Each row comes from the steps of one path. Every step used is in the known rows, and no mark comes twice. Write the path behind each row, first mark first.
Known rows
kaza > gefi > gazino > vofefe: [ 7.64  1.95  1.62 -1.90  0.10 -0.58  5.19 -0.65  1.80  3.12  1.76 -3.15
  1.50  1.06 -0.54 -2.26  0.20  3.25 -0.30 -0.19 -0.91  0.74  3.27  4.32]
rizo > gefi > tete > rozo > gevo: [ 1.72  1.96  0.70 -2.25 -0.17  0.40  3.33 -0.16  0.32  3.51  2.12 -1.63
 -1.95  3.58  0.31 -0.56 -1.40  1.89 -1.32 -0.91 -0.18 -0.44  2.27 -0.79]
gazino > vofefe: [ 3.65  1.61  1.00  3.14  0.54 -0.77  2.79 -0.62  1.06  2.69  1.62 -1.93
  1.77  0.10 -0.78 -2.73  0.21  1.58  0.79 -0.87 -1.20  1.00  1.94  2.26]
gazino > kaza > gefi > tete: [ 5.87  2.88  1.22 -0.83 -0.30 -0.09  1.80 -0.53  0.58  3.96  2.33 -2.10
  0.60  1.47 -0.72 -2.43 -0.24  3.25  0.23 -1.85 -0.77  0.81  3.56  0.28]
kaza > gefi > gevo > rizo: [ 4.46  2.92  2.25 -2.06 -0.09 -0.51  5.32  0.08 -0.61  5.82  1.80 -0.41
 -2.08  0.84  0.67 -1.72  1.09  3.30  1.77  0.67 -1.22  0.32  2.85  0.87]
tete > rizo > gefi > gevo: [ 0.45  1.89  1.67 -1.75 -0.08 -0.57  4.98  0.33 -0.44  4.83  1.51 -0.71
 -1.43  1.93  0.39 -0.72  0.48  3.35 -1.69  0.37 -1.04 -0.63  0.95 -0.52]
gevo > rizo > gefi > tete > rozo > gazino: [-0.69  1.32 -0.10 -1.35  0.74  0.78  4.91  0.93  0.27  4.92  2.01 -1.22
 -0.99  2.70 -0.07 -0.53 -1.80  2.22  0.62 -0.68  0.15 -0.25  3.32 -1.01]
rozo > gazino > vofefe > gefi: [ 7.56  1.86  1.79  1.16  1.41 -0.32  4.83  0.24  0.65  2.31  1.35 -3.11
  3.16  1.36 -0.28 -2.74 -0.11  3.54  0.00 -1.39 -0.59  0.29  2.65  1.25]
rozo > tete > rizo: [-3.43  2.15 -0.43  4.84  1.74 -0.67  5.05  2.07 -1.52  2.62  2.06 -0.01
 -0.74  1.34 -0.38 -1.26 -0.42  2.03 -0.24 -1.21 -0.57  1.17  0.04 -1.28]
rozo > gevo > rizo > gefi > kaza: [ 4.88  2.15  2.47 -4.88  0.32 -0.50  3.03 -0.40  1.96  5.68  1.17 -2.74
 -2.30  1.17  0.45 -2.16  0.55  4.30  1.82  0.13 -1.44  0.67  3.43 -0.36]
gazino > kaza > gefi > tete > rozo > rizo: [ 2.17  3.07 -0.65 -1.22 -0.06 -0.96  4.43  1.86 -0.01  3.83  2.30 -2.15
 -1.49  3.31 -0.27 -1.61 -0.50  3.52 -0.43 -1.41  0.24  0.64  2.27  0.48]
gefi > tete > rizo: [-1.43  2.18 -0.89  2.48  0.22 -0.37  3.47  0.61 -1.20  4.51  2.08  0.80
 -1.82  0.95 -0.55 -0.56 -0.46  1.53 -1.38 -1.36 -1.07  0.46  1.55 -0.21]
gefi > tete: [ 0.92  1.89  0.38  2.03  0.05 -0.12  1.26 -0.99 -0.41  4.30  2.36  0.58
 -1.09  0.38 -0.68 -1.15 -1.00  1.30  0.35 -1.59 -1.22  0.04  2.50 -1.95]
gazino > vofefe > gefi: [ 7.69  2.30  1.87  1.59  0.74 -0.13  3.87 -0.57  0.09  3.13  1.49 -2.44
  2.64  0.97  0.00 -3.82  0.43  2.71  0.17 -1.60 -1.01  0.34  1.47  2.08]
gevo > rizo > gefi > gazino > kaza: [ 5.76  1.54  1.28 -5.06 -0.05  0.01  4.24 -0.02  2.68  4.57  1.85 -2.99
  0.80  0.32 -0.71 -1.65  0.11  3.71  2.50 -0.14 -1.21  0.89  3.20  2.47]
kaza > gefi: [ 4.16  2.62  2.50  0.33  0.71  0.17  4.53  0.06 -0.72  3.82  1.90 -1.93
  0.76  2.31 -0.01 -2.80  0.81  3.70  0.34 -0.98 -0.51  0.22  2.34  0.02]
gevo > rizo > gefi: [ 1.88  1.63  1.99 -2.19  1.15  0.49  5.20 -0.46  0.49  5.47  1.75 -1.51
 -0.20  1.08  0.29 -2.92  0.11  3.15  2.45 -0.53 -1.02  0.15  1.77 -0.65]
vofefe > gefi > gevo > rizo: [ 5.11  2.77  2.00 -1.28 -0.06 -0.25  4.69  0.02 -1.08  5.90  1.68  0.27
 -1.72  0.24  0.83 -1.71  0.87  2.93  1.75  0.17 -1.52  0.01  1.90  0.43]
tete > rozo > gevo: [ 1.16  2.05  0.62  0.96  0.04  0.08  3.70  1.09 -0.36  2.57  1.86 -1.42
 -1.31  2.99  0.11 -0.40 -0.06  1.68 -0.41 -0.29 -0.22  0.40  1.82  0.60]
rozo > tete > rizo > gefi > kaza: [-0.55  2.05  1.14 -0.33  1.06 -0.68  3.51  1.20  0.43  4.47  1.41 -2.12
 -1.34  1.80 -0.10 -2.23 -0.13  4.07 -0.37 -0.89 -0.77  0.77  1.25 -1.79]
gefi > gevo: [ 1.62  1.92  1.73  1.20 -0.52 -0.81  2.22 -0.32 -0.66  4.09  1.76  0.42
 -1.37  0.52 -0.14 -0.38  0.59  2.15  0.19  0.37 -1.40 -0.29  2.02 -1.12]
tete > rozo > rizo: [-2.19  2.09 -0.60  1.58  0.72 -0.87  5.15  2.11 -0.95  3.53  1.92 -0.71
 -1.85  2.79 -0.09 -1.11 -0.17  2.47  0.01 -0.65  0.01  0.29  0.70 -0.29]
tete > rizo > gefi: [ 0.03  1.74  1.19 -0.65  1.13  0.16  5.71  0.63 -0.28  4.36  1.59 -1.70
  0.06  2.35  0.04 -2.13  0.30  3.39 -0.95 -0.85 -0.62 -0.11  0.62 -0.42]
gevo > rizo > gefi > tete > rozo > gazino > kaza: [ 2.27  1.58 -0.30 -2.15  0.18  0.44  3.63  1.42  1.78  4.14  1.96 -3.04
  0.58  2.09 -0.67 -1.16 -1.23  2.73  1.51 -0.91  0.03  0.83  3.81  0.60]
vofefe > gefi > tete > rozo > gevo: [ 4.40  2.66  0.58 -0.74 -0.29  0.48  3.23  0.32 -0.89  3.42  2.12 -0.99
 -1.66  3.37  0.51 -0.70 -0.95  1.88 -1.49 -1.35 -0.29 -0.30  2.21  0.02]
kaza > gefi > tete > rozo: [ 1.08  2.64  0.27  0.87 -0.48  0.95  3.52  0.41 -1.31  4.55  2.37 -0.71
 -1.06  3.39  0.08 -1.79 -0.73  1.59 -1.27 -1.31  0.19 -0.15  2.36  0.54]

Write each row's path
[ 3.89  2.37 -0.25  1.98 -0.42  0.66  3.04 -0.05 -0.70  4.07  2.05 -1.19
  0.41  2.25  0.10 -2.48 -1.04  0.85 -1.48 -1.78 -0.26 -0.07  1.75  2.28] | gazino > vofefe > gefi > tete > rozo
[ 2.33  1.66  2.86 -2.14 -0.23 -0.37  3.40 -0.84  0.15  4.58  1.68 -0.95
 -0.73  1.55  0.28 -1.23  0.16  3.15 -0.07  0.29 -1.14 -1.06  1.68 -1.77] | rizo > gefi > gevo
[ 3.63  3.05  0.48 -2.51 -0.05  0.34  5.21  0.66 -0.29  5.04  2.18 -1.09
 -3.06  2.74  0.78 -1.14 -0.40  2.16  0.70 -0.36 -0.37  0.79  3.23  1.50] | kaza > gefi > tete > rozo > gevo > rizo
[ 2.97  1.74  2.54 -1.96  0.18 -0.20  1.63 -0.59  1.24  5.25  1.29 -2.51
 -0.52  1.33 -0.33 -2.59  0.51  4.06  0.57 -0.60 -1.14  0.13  2.57 -1.44] | rizo > gefi > kaza
[ 4.22  2.61 -0.51  1.55  0.29 -0.27  4.42  0.22 -0.64  4.31  1.81 -0.91
 -0.06  1.04 -0.07 -2.23 -0.30  2.13 -2.21 -1.90 -1.06  0.56  1.35  2.13] | gazino > vofefe > gefi > tete > rizo
[ 8.36  2.17  1.42 -2.29 -0.25  0.07  3.07  0.31  1.22  3.27  1.83 -2.73
  1.93  0.72 -0.83 -1.63  0.49  3.91  0.85 -1.04 -1.07  0.64  2.82  2.28] | vofefe > gefi > gazino > kaza
[ 0.83  1.76  1.81 -2.39  1.62 -1.02  5.60  0.25  0.48  3.89  1.79 -2.09
 -0.49  2.32  0.05 -2.29 -0.25  4.57  0.59 -0.94 -0.56 -0.43  1.09 -2.69] | rozo > rizo > gefi
[ 4.69  1.64  0.68 -0.99 -0.44 -0.42  2.25  0.29  1.95  3.09  1.97 -2.22
  1.20  0.05 -1.44 -0.68  0.32  2.97  1.47 -0.38 -1.21  1.08  3.17  2.24] | gefi > gazino > kaza
[ 6.28  1.97  1.82 -2.06  0.27  0.36  4.59 -0.27 -0.26  4.05  1.89 -1.03
  0.53  1.11 -0.20 -1.16  0.09  3.58 -0.10 -0.71 -1.03 -0.39  2.15  0.81] | vofefe > gefi > gazino
[-0.82  1.85 -0.12 -1.12 -0.14  1.24  3.96  0.04 -0.38  6.03  2.26 -0.40
 -1.88  2.35  0.36 -1.81 -1.32  1.09  0.37 -0.94 -0.27 -0.29  1.97  0.06] | gevo > rizo > gefi > tete > rozo
[ 6.30  2.60  2.21 -0.17  0.04 -0.06  1.61 -0.01 -0.20  5.02  1.17 -1.77
 -0.26  1.03 -0.02 -2.86  1.08  4.02  0.42 -1.16 -1.25  0.30  2.56 -0.58] | vofefe > gefi > kaza
[ 2.07  1.90  1.52 -3.45  0.66  0.63  5.91  0.50  0.60  4.67  1.75 -2.26
 -1.52  2.94  0.87 -1.75 -0.23  2.70  1.29 -0.06 -0.38  0.13  1.92  0.63] | tete > rozo > gevo > rizo > gefi
[ 1.20  1.97  1.37 -1.65  0.24 -0.41  3.34  0.68  0.67  5.38  1.13 -2.28
 -1.27  1.78 -0.15 -2.20  0.83  4.17 -0.86 -0.45 -1.02  0.43  1.86 -0.25] | tete > rizo > gefi > kaza
[ 5.73  1.73  0.71 -6.19 -0.50  0.20  4.87  1.00  2.80  3.96  1.80 -3.75
 -0.49  2.08 -0.22 -0.63 -0.19  3.31  1.39  0.35 -0.57  0.94  3.27  3.55] | tete > rozo > gevo > rizo > gefi > gazino > kaza
[ 3.81  2.71  1.45 -0.20  0.12  0.14  2.82 -0.94 -0.66  4.57  2.37 -0.63
 -0.64  1.85 -0.26 -2.11 -0.59  2.83 -0.39 -1.60 -0.74 -0.05  3.08 -1.20] | kaza > gefi > tete
[-0.18  1.98  1.31 -3.06 -0.12 -1.05  5.33  0.87 -0.23  4.60  1.69 -1.16
 -2.42  3.16  0.60 -0.67 -0.14  3.70 -1.11  0.48 -0.28 -1.10  0.87 -1.30] | tete > rozo > rizo > gefi > gevo
[ 3.03  2.80 -0.04  0.25 -0.88  0.67  2.53  0.82 -0.24  4.09  2.35 -2.06
  0.05  3.07 -0.37 -2.00 -0.43  2.06 -0.78 -1.48  0.17  0.55  2.84  1.75] | gazino > kaza > gefi > tete > rozo
[ 1.57  1.30 -0.81  2.87  0.23 -0.35  3.13  0.59  1.06  2.56  1.80 -2.04
  0.95  1.64 -0.89 -0.91 -1.58  1.04 -0.79 -0.94 -0.09  0.52  3.32  1.85] | gefi > tete > rozo > gazino > vofefe
[ 5.48  1.36  1.62 -3.93 -0.12 -0.04  3.16 -0.24  2.62  3.50  1.88 -3.38
  1.84  0.96 -1.02 -1.41 -0.06  3.96  1.00 -0.46 -1.01  0.52  2.98  1.57] | rizo > gefi > gazino > kaza
[-2.32  1.83  0.94  0.98  1.94 -0.20  5.95  1.23 -0.48  3.18  1.93 -1.47
  0.11  2.45  0.10 -2.19 -0.78  3.25 -0.43 -1.36 -0.31  0.32 -0.10 -2.01] | rozo > tete > rizo > gefi
[ 7.16  2.65  1.75 -1.05 -0.09 -0.66  4.79 -0.43  0.02  5.27  1.46 -0.83
 -0.64 -0.22  0.71 -2.44  0.77  2.52  1.49  0.17 -1.67  0.42  2.16  2.67] | gazino > vofefe > gefi > gevo > rizo
[ 6.47  2.83  2.12 -0.42  0.22 -0.07  3.37  0.50  0.67  3.14  1.87 -3.43
  2.07  1.98 -0.52 -3.11  1.16  4.16  1.07 -1.15 -0.50  1.16  2.89  1.34] | gazino > kaza > gefi
[ 5.38  2.54  2.57 -0.35 -0.37 -0.32  3.31 -0.35 -1.39  4.42  1.61 -0.27
 -0.41  1.16  0.51 -1.43  0.68  3.20 -0.41 -0.28 -1.22 -0.81  1.62 -0.90] | vofefe > gefi > gevo
[ 0.55  2.03  0.97 -2.87  0.27 -0.85  3.58  1.24  0.91  5.16  1.28 -2.65
 -2.11  2.90  0.08 -2.11  0.14  4.41 -0.20 -0.37 -0.29  0.00  1.75 -0.96] | tete > rozo > rizo > gefi > kaza
[ 7.16  2.28  1.66 -1.39  0.48 -0.86  5.53  0.23  0.54  4.53  1.33 -1.43
 -0.04  0.09  0.51 -1.51  0.29  3.28  1.48  0.34 -1.25  0.39  3.15  1.85] | rozo > gazino > vofefe > gefi > gevo > rizo
[ 3.61  2.01  1.41 -4.17  0.55 -0.06  3.67 -1.38  1.02  5.25  2.20 -0.96
 -2.30  1.23  0.32 -1.46 -1.28  2.69  1.30 -0.98 -1.22 -0.08  3.10 -1.63] | rozo > gevo > rizo > gefi > tete
[ 4.88  1.26  0.69  0.28  0.00 -0.79  3.57 -0.78  2.01  3.04  1.73 -1.98
  1.14 -0.20 -1.03 -1.33 -0.16  2.00  0.27 -0.15 -1.34  0.76  2.79  3.64] | gefi > gazino > vofefe
[-1.13  1.77  0.78 -1.88  1.07 -0.32  6.11  1.29 -0.07  3.98  1.84 -2.19
 -0.87  3.68  0.32 -2.01 -0.49  3.67 -0.31 -0.78  0.18 -0.50  0.53 -1.23] | tete > rozo > rizo > gefi
[ 6.45  2.58  0.27 -0.29 -0.36  0.05  3.39 -0.10  0.30  2.81  1.90 -2.09
 -0.56  2.85  0.39 -1.44 -1.08  1.48 -1.67 -1.34 -0.39  0.10  2.40  2.23] | gazino > vofefe > gefi > tete > rozo > gevo
[ 8.43  2.51  2.03  0.25 -0.02 -0.65  1.70 -0.46  1.01  4.33  0.99 -2.96
  0.97  0.48 -0.16 -3.62  0.98  3.60  0.06 -1.18 -1.38  0.87  2.69  1.95] | gazino > vofefe > gefi > kaza
[ 1.58  1.60 -0.77  1.52 -0.27 -0.03  1.71  1.62  1.07  2.64  2.01 -2.17
  1.06  1.92 -1.28 -0.23 -1.08  1.99  0.31 -1.21  0.03  0.86  3.70  0.36] | gefi > tete > rozo > gazino > kaza
